What can hang from each mark:
semum: gitur
gitur: dafopa fabe semum vifom
vifom: gitur lomab rumavi sarif tinit
dafopa: lomab rumavi sarif
lomab: dafopa
fabe: gitur sarif tinit
tinit: dafopa semum
rumavi: dafopa fabe semum vifom
sarif: dafopa fabe semum

Every row comes from one small tree of marks. The marks that hang from a mark follow it in brackets, in alphabetical order. Every link used is in the known rows. Which tree was each row made from?
In the rows, zero is written as 128.
Known rows:
rumavi(dafopa vifom(tinit)): [ 94 170 125 149 151 105  93 112 134  99  67 125 129 133 121  80  80 107
  60 158 104 161 129 176 161 213 144 134 114  98  93 134 169 140  82 161
 118]
dafopa(sarif(fabe)): [ 75 151 149 139 157 128 116 119 136 100 117 130 144 134 129  70  78 101
  88 132 130 138  96 124 184 188 114 129 139 106 119 118 131 131  95 152
 123]
fabe(sarif tinit(dafopa(lomab) semum)): [112 139 185 119 139 127 113  71 144 128  91 154 122 122 155 160 116  79
  93 131  86 112  93 143 157 176 126 154 121 112  62 134 136  76 104 133
 112]
rumavi(dafopa semum vifom): [ 93 171  98 155 167 109 101 120 118  95  63 139  91 142 130  66  89  97
  68 161 108 198 185 166 169 213 156 154  92  63 106 110 158 112  89 149
 122]
fabe(sarif(dafopa semum) tinit): [101 137 153 117 147 125  95 112 116 104  67 159 118 131 136 160 110  95
  57 124 126 141  81 153 191 139 154 137 106  93  54 130 136  88  77 142
 106]
fabe(gitur sarif(semum) tinit(dafopa)): [105 131 183 118 154 110 114  96 123  88  76 151 126 132 134 161 114 100
  88 128 106 139  82 151 170 166 107 133  98 104  50 123 139 100  79 147
 100]
lomab(dafopa(rumavi)): [167 156 103 161 147 138 110 119 146 145  69 143 116 114 142  56 102  91
  69 135 126 148 102 136 158 177 131 129 122  88 130 107 132 118  97 144
 105]
tinit(dafopa(lomab rumavi sarif)): [114 151 163 150 147 138 120  75 149 158  81 129 105 113 135  33  96  96
  93 143  99 120  84 108 143 227 105 136 137 103  95  59 135 123  95 128
 131]
dafopa(lomab sarif(fabe)): [ 84 148 148 143 149 129 116  92 137 122 139 129 129 124 122  67  70  98
  83 132 120 137  85 121 171 206 113 129 149 105 113  88 132 111  95 128
 129]
rumavi(fabe): [107 156 167 151 147 124 112 110 153  88 129 130 147 128 127  66 107  92
  86 137 120 136 132 163 164 137 136 150 111 124 117 137 143 117  83 151
 110]
fabe(tinit): [110 150 157 134 149 129 111 103 147  94  85 138 122 125 135 108  99  94
  68 123 104 119  94 156 168 149 132 150 117 101  77 149 139 112  91 154
 121]
sarif(dafopa fabe semum): [112 139 138 129 147 120  93 127 123 101 107 158 134 125 135  72  76 117
  56 123 172 120  87 158 212 143 195 127 107  95  97 120 125  65  84 144
 106]
sarif(dafopa(rumavi) semum): [135 146 136 144 149 127 100 112 128 127  53 159 103 114 131  67 102 106
  43 131 149 123  81 140 181 150 180 132 101  89  87  85 132  97  81 138
 118]
tinit(dafopa): [112 155 163 140 135 134 117 104 150 120  74 136 120 121 153  39 113 105
  99 129 105 112 104 151 165 174 130 149 117 101 107 143 134 104  90 153
 118]
sarif(fabe(gitur)): [115 146 159 141 155 120 107 111 140  81 124 126 143 124 126  86  75 105
  75 124 145 128  91 157 184 154 109 126 108 108 113 135 133 103 105 153
 111]
rumavi(dafopa fabe): [ 90 160 117 152 153 109  98 117 150 102 103 128 141 136 135  70  99  93
  75 142 120 162 161 168 164 167 140 147 101 113 111 141 130 116  81 151
 104]
rumavi(dafopa(lomab) vifom(gitur(semum))): [106 165 141 152 142 104  97 101 133 112  77 132 120 128 112  92  78 111
  80 158 107 178 140 182 146 221 155 160 102 100  97 121 169  79  78 153
 120]
gitur(dafopa(lomab rumavi(vifom))): [151 160 191 155 143 148 101  81 141 141  99 128  90 108 127  51  99  92
  87 154 117 144  97 159 146 211 131 149 124 109 101  62 162 103  90 125
 132]
sarif(dafopa(lomab) fabe): [118 144 142 137 143 144  85 101 137 136 118 132 120 117 130  59  63 102
  58 125 152 118  81 155 191 154 149 123 116 101  99 117 130  65  99 131
 116]
fabe(gitur sarif): [106 148 165 141 150 124 113 107 126  92  78 128 122 126 126 140 118  89
  78 127 113 159  89 150 167 149  69 127 102 104 103 137 141 127  93 150
 111]
tinit(semum(gitur(vifom(rumavi(fabe))))): [117 134 164 137 141 121 124  81 159  83  96 148 140 122 142 107 104  57
  99 138 107 112 105 183 152 136 132 163 105 127 112 157 152 118 122 167
 104]
gitur(dafopa(rumavi) fabe semum): [144 147 191 135 139 136 108 109 147 141  51 150 120 112 150 103 122 113
  89 140 145 142 160 171 158 148 149 140 119  97 103 128 147 120  79 149
 121]
fabe(sarif(dafopa) tinit): [ 99 143 157 121 149 143  88 107 127 118  62 138 115 131 137 152 104  86
  62 125 117 140  84 152 181 136 119 135 107  99  60 147 139 102  89 147
 111]
tinit(semum(gitur(dafopa fabe vifom))): [120 139 174 124 136 136 120 105 151  90  57 154 131 118 158 111 120  62
 105 131 123 127 124 179 159 143 130 165 112 113 113 168 156 109  94 164
 118]
vifom(sarif(dafopa fabe)): [ 97 147 138 138 148 136  91 129 133 124 101 133 154 122 134  82  88 113
  74 126 161 142  92 187 191 137 152 109 136 117 101 134 137 128  75 141
 101]
rumavi(dafopa fabe vifom(lomab tinit)): [ 89 162 139 156 156 100  89  72 146 110 104 117 144 140 112  67  81 105
  74 165 123 158 139 190 148 194 155 136 121 125  86 117 171 115  70 202
 100]
lomab(dafopa(sarif)): [112 154 103 150 152 141 116 136 136 137  76 145 127 133 137  56  99  93
  95 132 109 164 111 126 165 187 115 122 140  93 138 132 131 137  80 153
 106]
tinit(dafopa semum): [118 150 176 133 139 128 123  96 159 123  74 158 127 119 165  71 120  95
 107 130  99  93 115 146 159 168 149 155 115 112 110 156 130  89 105 154
 116]
fabe(sarif tinit(semum)): [106 144 172 122 148 123 113  94 139  97  85 155 131 127 149 186 119  76
  77 127 100 126  97 147 169 147 127 153 116 108  73 155 137  98 104 148
 113]
semum(gitur(dafopa(rumavi(vifom)) fabe)): [137 148 187 142 142 141 110 100 140  86  51 123  88 127 144  69 114  74
  90 145 141 156 114 173 153 165 102 165 101 115 101 104 168 133  90 158
 122]
semum(gitur(dafopa)): [115 146 177 139 133 145 118 111 143  71  73 133 113 133 159  59 109  67
 107 120 123 146 110 169 161 150  98 165 110 107 111 140 143 126  87 163
 119]
fabe(gitur(semum) tinit(dafopa(lomab))): [118 134 198 125 153 117 113  80 148 119  82 144 115 123 133 126  88 108
  95 127  92 121 115 158 147 164 106 127 105 114  59 145 146  99  83 146
 116]
tinit(dafopa(sarif)): [ 82 153 164 137 146 137 121 108 144 127  72 133 124 130 145  38 106 103
 112 134  98 126 104 125 163 198 110 139 131 104 107 126 133 131  85 155
 124]
tinit(semum(gitur(dafopa(lomab)))): [125 142 183 136 135 136 125  89 152  92  87 157 113 123 163  91 113  60
 106 122 110 121 112 159 150 153 122 167 115 116 112 139 138  98 103 149
 121]
semum(gitur): [111 149 154 143 135 127 124 107 143  62  70 130 106 131 151  69 107  69
  84 118 119 140  97 157 164 141  97 164 106 107 113 146 142 130  95 162
 122]
gitur(dafopa(rumavi sarif(semum))): [113 149 172 145 154 141 117 112 134 123  79 150 125 120 137  59 107  98
  96 140 128 145 103 127 163 202 136 139 135  96 103  66 134 137  77 143
 126]
fabe(gitur(dafopa(rumavi)) sarif(semum)): [132 139 183 139 152 124 112 105 119 100  78 148 125 120 132 136 122  94
  85 134 133 163  90 149 166 172 102 129 103  96  90  82 139 118  82 140
 108]
lomab(dafopa(rumavi(vifom(tinit)) sarif)): [136 158 120 160 161 136 108 118 135 143  73 134 128 126 119  58  80  94
  80 158 113 165 101 122 150 222 118 112 140  99 118  80 161 162  86 153
 110]
tinit(dafopa(rumavi sarif) semum): [113 147 176 141 157 131 126  86 156 144  63 151 123 119 154  68 108  89
 106 144 102 102 105 105 147 207 125 143 126 115 103  97 130 125 110 149
 125]
gitur(fabe): [112 155 144 139 137 129 115 114 146 107  61 136 116 120 134  85 125 107
  64 128 128 130 115 166 171 135 133 148 117  94 113 151 142 117  87 154
 120]
semum(gitur(dafopa(lomab) fabe)): [121 141 173 135 128 145 117  96 144  91  69 132  99 127 152  69 116  71
  96 123 128 148 114 176 154 148 101 164 115 104 105 126 148 114  84 149
 120]
sarif(fabe(gitur tinit(dafopa)) semum): [115 130 172 122 158 100 111 105 133  73 125 153 147 129 133 107  73 118
  80 125 143 112  86 157 190 169 157 133 104 107  68 116 131  75  88 149
 100]

Write each row's tree:
[111 138 128 136 140 115 119  87 154  96  59 151 123 123 151 110 103  61
  87 134 104 121 104 180 156 159 130 162 104 108 108 165 143 116 127 167
 106] -> tinit(semum(gitur(vifom(rumavi(dafopa)))))
[123 146 192 142 124 142 115 107 147 107  97 149 175 115 131  83  94 105
 115 126 118 142 127 177 146 162 150 162 123  88 104 134 145  78  75 166
 116] -> vifom(gitur(dafopa(lomab) semum))
[115 133 162 125 160  97 111 110 129  60 130 154 146 129 123 127  72 114
  64 122 149 122  82 159 194 155 157 132 105 104  75 118 132  83  89 148
 104] -> sarif(fabe(gitur tinit) semum)
[119 132  95 154 146 137 111  52 151 176  99 141 120 131 130  44  87 108
  91 134 129 115  48 170 160 172 135 120 156  93 117 110 118 103 132 213
  75] -> vifom(lomab(dafopa(sarif(fabe))) rumavi)
[106 151 144 151 159 114 127 107 132 113  74 149 117 120 124  74 102 100
  67 141 126 140  84 103 164 203 135 135 133  95 102  54 133 147  84 138
 131] -> dafopa(rumavi sarif(semum))
[105 139 110 145 140 110 110  73 164 126  76 154 172 124 135 103  84  98
  59 137  89  92  97 187 149 162 158 129 128  83  85 147 127 151 143 178
  86] -> vifom(rumavi(dafopa) tinit(semum))
[113 135 198 123 159 116 112  96 146 106  68 144 124 129 138 128  93 111
  99 127  99 123 123 160 154 153 107 127  98 114  62 165 145 113  83 161
 111] -> fabe(gitur(semum) tinit(dafopa))
[122 151  99 155 139 132 113  90 143 160  74 146 133 121 144  67 125 110
  93 122 140 153  82 190 156 149 145 117 169 108 119 131 135 117  61 192
  88] -> vifom(lomab(dafopa) sarif)
[ 93 144 161 128 139 157 106 104 139 152  74 133 135 109 120  81 107  92
 105 146 115 156 115 170 159 199 120 133 152  95 107 118 165 121  63 138
 130] -> gitur(dafopa(lomab sarif) fabe vifom)
[109 140 157 150 139 125 110  76 150 116 127 128 139 129 121  96 111  91
  84 145 107 124  90 188 160 135 127 144 114 114 104 123 135 131 131 158
  83] -> vifom(rumavi(fabe(sarif)))
[ 91 141 180 122 158 130 118  92 153 118  75 155 131 132 151 108 101  90
 104 132  87 102 106 129 157 181 132 148 125 116  73 144 134 112  98 156
 118] -> fabe(tinit(dafopa(sarif) semum))
[119 144 198 136 151 131 112 115 140 106  77 146 128 124 137 104 105 107
 107 127 117 150 138 171 158 146 104 124 106 107 106 157 144 124  77 160
 116] -> fabe(gitur(dafopa semum))
[107 143 161 136 149 106 121 112 116  78  83 149 124 127 125 148 124  98
  73 124 122 160  85 151 175 152 103 130 102  98  97 120 138 114  80 145
 108] -> fabe(gitur sarif(semum))
[110 133 146 118 154 120  87 120 125  97 107 160 135 129 133 103  66 114
  52 122 165 114  82 159 211 140 198 130 105  98  66 123 129  62  84 145
 104] -> sarif(dafopa fabe(tinit) semum)
[138 148 125 155 153 150  97  89 135 152  66 143  92 110 128  51  85  87
  46 134 129 139 110 132 160 161 144 131 106  66  89  66 134  96  99 126
 128] -> sarif(dafopa(lomab rumavi(semum)))
[110 142 203 129 146 129 109 114 125 108  77 144 132 128 141 156 119  98
 109 130 118 171 132 165 163 150  83 123 106 106 101 152 143 123  78 152
 110] -> fabe(gitur(dafopa semum) sarif)
[134 154 138 156 164 146  90  83 128 145  46 136  77 120 124  47  90  97
  54 149 143 145 106 147 165 164 152 133 101  81  88  75 156  95  94 170
 123] -> sarif(dafopa(rumavi(semum vifom(lomab))))
[164 155  87 164 154 140 114 122 138 136  70 153 119 118 144  52  97  85
  70 137 125 164 136 131 159 176 141 133 117  59 129  91 130 117  98 144
 104] -> lomab(dafopa(rumavi(semum)))
[143 150 176 143 146 128 122  82 162 137  66 154 120 109 162  69 116  90
  94 139 109  89 105 130 149 182 145 153 112 111 103 113 131  97 115 146
 121] -> tinit(dafopa(rumavi) semum)
[131 151 126 153 159 150  96 110 134 135  47 143 103 117 135  54  91  90
  50 133 138 140 119 134 170 146 145 130  98  66  93  90 134 112  99 145
 123] -> sarif(dafopa(rumavi(semum)))
[ 94 142 139 148 155 122 123 116 136  53 117 138 165 134 132  78  98  59
 105 141 126 187 179 185 158 134 134 155 110  94 109 118 162 146  71 155
 105] -> rumavi(fabe semum(gitur(vifom(sarif))))
[153 150 114 164 146 133 110  69 154 158  85 139 116 118 139  45 108  95
  80 133 142 133  90 152 149 159 139 135 136 104 119 101 132  85  88 196
  96] -> vifom(lomab(dafopa(rumavi(fabe))))
[101 141 175 133 151 136  90  92 138 114 124 130 135 131 122 130  98  80
  74 138 118 146 114 160 166 135 127 139 107 125  69 122 145  95  80 136
 103] -> rumavi(fabe(sarif(dafopa(lomab)) tinit))
[108 136 191 116 144 133 114  93 138  80  78 153 126 134 163 179 118  56
  98 124 106 137 103 156 163 146 107 165 109 115  70 151 141 105 102 155
 109] -> fabe(sarif tinit(semum(gitur(dafopa))))
[115 132 166 126 164 121 111  64 153 111  68 148 132 114 122 155  96  83
  82 128 106 108  74 171 151 148 115 133 115 116  67 162 156  89  95 192
 113] -> fabe(gitur(vifom(lomab)) tinit(semum))
[100 166 145 155 162 121 116 120 117  88  93 141 115 132 120  78 105 102
  88 156 116 190 154 185 165 178 157 141 123  86 107  99 177 146  72 142
 119] -> rumavi(semum vifom(sarif))
[102 143 158 122 142 110 114 106 122  82  89 158 128 129 138 168 119  94
  65 125 114 141  85 152 183 154 148 152 117  94  66 128 137  97  80 141
 110] -> fabe(sarif(semum) tinit)
[116 156 212 142 137 130 105 114 139  81  92 136 186 126 112  89  78 113
 107 154 113 148 128 190 147 182 157 148 122 101  91 136 188 122  70 185
 114] -> rumavi(vifom(gitur(dafopa semum) tinit))
[107 149 147 137 135 144  95  99 125 139  76 136 104 120 133 111 112  87
  64 126 120 148  82 148 175 151 114 132 116  95  94 123 136  92  89 131
 117] -> fabe(sarif(dafopa(lomab)))
[130 149 104 145 135 137 109  89 146 149  65 140 131 108 133  66 105  93
  87 132 125 136  80 176 164 170 142 135 145  90 123 155 152  83  78 193
 109] -> gitur(vifom(lomab(dafopa)))
[112 161 182 151 140 125 109 109 140  69  93 125 179 125 100  76  78 107
  82 151 109 139  92 178 150 182 144 151 118  98  93 124 186 125  81 184
 116] -> rumavi(vifom(gitur tinit))
[104 146 152 156 172 122 119 112 138  67 127 140 150 136 118  74  95  84
  89 138 118 171 181 156 157 131 120 139  89  85 109 109 142 126  85 156
 105] -> rumavi(fabe(gitur) semum)
[107 151 149 151 164 128 113 102 140 118 105 123 134 120 126  67  72  97
  71 143 143 133  84 103 171 206 110 127 135 104 110  66 132 142 108 143
 129] -> dafopa(rumavi sarif(fabe))
[127 139 187 122 140 148 106  85 154 134  84 155 118 117 145 120 117  91
  89 131 113 118 124 177 154 153 149 153 128 104  77 132 143  83  87 138
 118] -> gitur(dafopa(lomab) fabe(tinit(semum)))
[137 163 160 163 153 121 108  68 140 137  73 122  94 111 120  71 111 106
  68 155 138 143  71 169 147 189 137 137 137 123  96  70 169 130  85 167
 121] -> dafopa(rumavi(vifom(lomab sarif)))
[117 140 184 125 135 134 122 102 144  86  61 156 121 130 167 130 133  63
 103 127 125 135 126 166 161 135 115 166 109 114 110 156 142 110 100 160
 112] -> tinit(semum(gitur(dafopa fabe(sarif))))
[111 150 175 129 133 151 103 117 133 120  64 138 127 124 148 113 139  97
  94 133 133 156 126 176 174 147 119 147 123  93 106 140 142 113  78 150
 111] -> gitur(dafopa fabe(sarif))
[110 137 167 119 147 140  94  83 134 135  78 156 112 123 141 176 105  75
  64 127 106 123  86 146 168 144 133 139 112 108  58 138 137  76 101 133
 112] -> fabe(sarif(dafopa(lomab)) tinit(semum))
[112 136 165 130 159 130  85 120 132 115  94 137 134 127 128  98  62 114
  71 124 161 132 111 161 193 129 129 104  93 110  98 154 136  90  94 156
 107] -> sarif(dafopa fabe(gitur(semum)))
[114 143 174 133 127 141 112 124 132  85  71 150 182 123 130 110 124 105
  99 129 141 154 112 181 165 149 150 168 115  78  99 125 144  85  71 174
 101] -> vifom(gitur(dafopa fabe(sarif(semum))))
[ 89 141 164 135 137 121 131  90 136 114  86 147 107 129 144  41 102  92
 108 129 100 131  89 126 156 209 121 150 133 105  96  89 135 110  75 136
 124] -> tinit(dafopa(lomab sarif(semum(gitur))))
[138 150 103 155 160 138 109 123 139 146  96 137 134 124 135  56  75  94
  81 142 140 156  99 112 170 206 119 115 137  95 132  85 127 131  99 144
 105] -> lomab(dafopa(rumavi sarif(fabe)))
[113 144 164 147 128 124 121  73 151 110  69 147 165 120 130  85 103 115
  98 119 137 122  96 174 147 136 155 162 131  88 101 150 139  62  79 230
 109] -> vifom(gitur(semum) lomab)
[118 131 179 122 159 112 105 113 129  68 132 156 152 128 131 118  74 112
  82 123 152 127  92 168 193 161 157 132 108 105  74 113 133  80  83 149
 102] -> sarif(fabe(gitur(dafopa) tinit) semum)
[115 161 216 154 151 137  98 112 142  73 136 118 166 133 102  57  91  97
 120 165 123 164 138 194 148 176 149 168  99 134 108 111 184  97  71 172
 106] -> rumavi(fabe vifom(gitur(dafopa)))
[ 99 144 137 123 144 127 105 115 143 116  59 134 156 109 120 144 116 103
  73 139 126 146 104 211 170 142 147 130 143 107  77 163 173 142  59 149
 111] -> gitur(fabe(tinit) vifom(sarif))
[115 143 173 132 132 144 116 113 143  77  55 133 109 132 156  71 121  74
  99 123 134 149 122 177 162 136 102 164 109 105 109 145 148 128  83 165
 116] -> semum(gitur(dafopa fabe))
[139 146 100 151 158 123 114 127 131 134  99 154 136 124 134  63  80 101
  77 140 147 156  96 113 177 207 147 118 137  90 127  72 125 120  89 141
 101] -> lomab(dafopa(rumavi sarif(fabe semum)))
[ 97 158  73 155 151 116 111 104 131 117  76 151 109 128 142  64  91  89
  59 133 103 177 173 149 162 194 149 150 110  42 104 101 121  97  93 131
 121] -> rumavi(dafopa(lomab) semum)
[ 66 148  77 150 160 117 121 103 125  93  63 144 100 146 144  63  81  63
  80 133 101 201 170 126 153 211 103 152 113  53 101  85 126 135  90 141
 125] -> rumavi(dafopa(lomab sarif) semum(gitur))
[112 147 173 134 135 124 122  94 162 108  82 155 181 118 152  80  98  98
  91 127  96  85 108 151 153 163 149 135 134  97  91 153 141 128  97 168
 112] -> vifom(tinit(dafopa semum))
[107 135 138 141 154 126 112  90 125 106  77 133 138 118 111 144 105  82
  82 141 102 161  90 178 163 157  84 124 104  76  95 130 153 135 117 158
  99] -> fabe(gitur(vifom(rumavi(semum))) sarif)
[108 149 151 134 130 132 112 105 152 112  74 133 184 105 131  71  88  97
  88 136 101 111  94 172 162 180 138 130 138  87  95 159 165 133  79 165
 119] -> gitur(vifom(tinit(dafopa)))
[108 146 145 147 162 110 120 107 130 105 110 144 136 121 125  76  78 106
  67 141 152 134  80 104 180 208 146 130 134  99 104  49 128 129  95 137
 125] -> dafopa(rumavi sarif(fabe semum))
[100 161 164 165 184 124 115 100 128 103 111 126 116 136 104  57  82  83
  88 177 117 183 157 115 148 213 124 139 113 102 105  32 169 159  89 143
 128] -> dafopa(rumavi(fabe semum vifom) sarif)
